Each row comes from the steps of one walk. Every step used is in the known rows, and no mark comes twice. Write the walk behind each row, first mark first.
Known rows:
luba > konal > razuz > nusiv > gokip: [ 0.418 -1.538 -1.061  0.480 -0.984  0.098  1.418  1.201 -2.253 -4.451
 -0.848  2.673  0.837  1.014  4.639  1.752  0.052 -0.309 -0.872]
razuz > konal > dizev: [ 0.096 -0.478  0.768  1.594  0.633 -1.092 -1.495  0.255 -1.560  0.256
  0.294  3.845  1.262  1.024 -0.467 -2.700 -0.891 -0.067  0.515]
dizev > konal: [ 0.509  1.398  2.082  0.759  0.313 -2.436 -0.164 -0.142  0.903  0.444
  0.390  0.519 -1.588  0.280 -1.616  0.002  0.509 -0.248  2.226]
razuz > luba > konal > dizev > gokip: [-0.919 -2.742 -0.713 -0.262 -1.230 -0.493 -2.208  0.860 -0.958  1.812
 -0.867  0.276 -1.289 -2.158 -1.145  1.278  1.491  1.792 -0.438]
gokip > nusiv: [-2.500  3.723  1.082 -1.334 -1.371 -0.218  0.280  1.417  2.523  2.344
 -0.102  1.136  0.776  2.209  0.101  1.132  0.374  1.115  1.669]
luba > konal > dizev > razuz: [ 1.224 -5.602 -0.759  0.870  0.314  2.371  0.148  0.346  0.071 -1.486
 -0.291 -1.255  1.392  1.122 -2.542 -1.022 -0.877 -0.982 -1.058]
gokip > dizev > razuz > konal > luba: [ 0.017  3.043  1.008  0.534  1.024  0.956  0.646 -0.791  0.998 -0.434
 -0.342 -1.238  2.544 -1.440 -0.869 -1.262 -0.526 -2.850 -0.659]
razuz > luba > konal: [-1.631 -2.019  1.001  0.065 -0.502 -2.044 -2.068 -0.643  1.090  1.062
 -1.806  1.467  0.031 -2.478  0.826  0.164  1.685  0.509  1.047]
luba > konal > razuz: [-0.665 -3.191  0.983  2.078 -1.199 -0.380  0.598  1.994  1.477 -2.801
 -1.859  3.013  0.713  0.994  1.035  0.409 -0.375 -0.535 -0.577]
dizev > gokip: [-1.532  4.085  0.625 -0.206 -1.668 -0.060 -0.117  0.391 -1.100 -0.294
  0.038 -1.089 -2.858 -0.179  1.689  1.196  1.604  0.664  0.819]
dizev > gokip > nusiv: [-2.639  5.947  1.065 -2.439 -2.288  0.150  0.655  1.328  0.794  2.587
  0.072 -0.324 -1.806  1.229  0.164  3.836  1.895  2.282  0.924]
nusiv > gokip: [-0.107  1.096  0.714  0.482 -0.025  0.093 -1.169 -1.834 -1.517 -0.208
 -0.164 -0.949 -0.627 -0.040  4.357 -0.115 -1.253  1.065  1.431]
razuz > luba: [-2.079  2.249  0.157  0.025 -1.005 -1.828 -2.012  0.079 -0.096  1.402
 -0.393  2.068  0.182 -1.920  1.920 -0.461  1.022  0.259  2.180]
nusiv > gokip > dizev: [ 0.502  0.616 -0.659 -0.583  1.802  0.899 -0.281 -2.431 -0.229  0.805
  0.577 -3.351 -0.975 -0.073  1.424 -1.494 -1.772  0.760 -0.246]
luba > konal > dizev: [ 0.316 -5.539  0.023  1.412  0.577  0.960 -1.378  1.412  1.327 -0.942
 -0.989  0.149  1.014  1.153 -2.634 -1.784 -0.521  1.217  0.426]
nusiv > gokip > dizev > konal > razuz: [ 2.873 -0.738  0.283  0.602  1.289 -0.749  2.023 -0.944  0.021 -0.073
  1.528 -0.885 -1.659  0.509 -0.452  0.481 -1.637 -0.569 -0.625]
luba > konal > dizev > gokip > nusiv: [-1.286 -2.120  0.327 -1.652 -1.387  1.398  0.092  1.925  1.257  2.535
 -0.477 -1.852 -0.993  1.960 -3.331  3.034  1.163  2.904 -0.369]
luba > konal > dizev > gokip: [-0.182 -3.064  0.033  0.188 -0.438  1.098 -0.934  0.872 -0.388 -0.389
 -0.499 -1.450 -1.703  0.435 -2.046  1.064  0.677  1.909 -0.996]
luba > konal > razuz > nusiv > gokip > dizev: [ 1.232 -1.890 -2.121 -0.684  1.043  0.957  2.080  0.367 -0.344 -2.969
 -0.176  1.132  0.663  1.330  2.096  0.406 -0.492 -0.551 -2.644]
luba > konal: [-1.044 -1.985  1.558  0.570  0.188 -0.463 -0.772 -0.222  1.465 -0.959
 -1.823  0.061 -0.244  0.136  0.198 -0.505  0.414  0.469  0.330]

Write each row's walk:
[ 2.307 -4.084 -2.622 -0.343  0.386  2.879  1.152 -0.320 -3.340 -3.143
  0.601 -1.271  1.614  0.965  0.906 -0.479 -0.800 -0.380 -1.535]
luba > konal > dizev > razuz > nusiv > gokip
[ 1.328  2.107  0.759  0.327  1.482  1.457  0.341 -3.283 -1.186  0.257
 -0.446 -3.554  1.669 -2.170  1.795 -1.175 -1.667 -1.335 -0.996]
nusiv > gokip > dizev > razuz > konal > luba
[-1.664  3.333  2.619  1.681 -0.573 -1.529 -1.846  0.113  0.255 -0.734
 -2.581  1.813  2.331 -0.792  1.636 -0.556  0.387 -0.324  2.162]
razuz > konal > luba
[ 2.599  0.243  0.846 -0.695  2.596 -1.154  0.403 -2.826  0.333  1.880
  1.491 -3.335 -2.683 -0.127 -1.521 -0.669 -1.108  0.853  0.205]
nusiv > gokip > dizev > konal
[ 0.757  3.123 -2.345 -1.953  1.682  0.758  0.962 -1.299 -1.028 -0.792
  1.550 -0.514  0.009  0.643  2.306 -1.446 -0.016  0.314 -0.891]
razuz > nusiv > gokip > dizev
[-2.189 -1.399 -0.232 -2.127 -2.243 -0.151 -1.063  1.398  0.731  4.428
 -0.764 -0.673 -0.901 -0.647 -2.620  3.106  2.380  3.063 -0.314]
razuz > luba > konal > dizev > gokip > nusiv
[ 0.276 -2.153 -0.781 -1.413  1.093  0.455  0.380 -2.041  1.461  1.419
  0.458 -1.730  0.226 -2.819 -1.945 -0.607  0.926 -1.960 -2.006]
gokip > dizev > razuz > luba > konal
[ 1.325 -3.618 -0.878 -1.583  1.606  0.973  0.067 -4.093 -0.450  1.498
  0.076 -3.894 -0.707 -3.297  1.205  0.247 -0.321 -0.545 -2.648]
nusiv > gokip > dizev > razuz > luba > konal
[-0.137  1.919  2.238  1.702 -0.815 -1.622 -0.414  1.062  2.362 -0.504
 -1.472 -0.899  1.005 -0.367 -1.560  0.818  0.364 -0.126  4.158]
dizev > konal > luba
[ 0.947 -1.332 -1.800  1.328 -0.298  2.608  0.523  1.026 -0.653 -0.926
  1.100 -0.362  2.078  1.411 -1.206 -1.747 -1.441 -1.307 -0.076]
konal > dizev > razuz
[-1.062  3.479 -2.057  0.944 -2.001 -0.182  1.719  3.880 -0.462 -4.285
  0.255  5.786  1.825  2.229  2.969  0.083  0.366 -1.849  0.589]
konal > razuz > nusiv
[ 1.959 -0.088 -0.115  0.040  0.554 -2.288  0.964 -1.247 -0.251  1.761
  1.132  0.981 -1.161 -2.181  0.392  0.884 -0.785 -0.691 -0.084]
nusiv > gokip > dizev > konal > razuz > luba
[ 0.033 -1.226 -2.265  0.648 -0.771  0.900 -0.739  0.510 -1.044  1.129
  1.473  0.783  2.403 -1.210 -0.751 -1.348 -0.663 -1.405  0.370]
konal > dizev > razuz > luba
[ 0.838  0.183  1.292  2.057 -0.557 -1.993  1.656  1.999  0.824 -1.754
  0.052  3.584 -0.315  0.817 -0.903  1.050 -0.091 -1.347  1.609]
dizev > konal > razuz
[ 0.365  4.240 -3.205 -1.886  1.214  1.929  2.843  0.327  0.315 -1.757
  2.434  0.227  1.328  1.438 -0.207 -2.051  0.451 -3.056 -1.637]
gokip > dizev > razuz > nusiv
[ 1.386  1.353  0.982 -0.672  2.168 -1.683  0.683 -0.958  2.562  1.408
  1.369 -1.066 -2.047  0.442 -4.165 -1.255  0.077 -0.301  0.599]
gokip > dizev > konal
[-0.062  2.018  0.904  0.662 -0.137 -0.835 -1.331  0.031 -3.255  0.559
  0.596  1.370 -1.435  0.205 -0.123 -0.214  0.392  0.548 -0.938]
razuz > konal > dizev > gokip
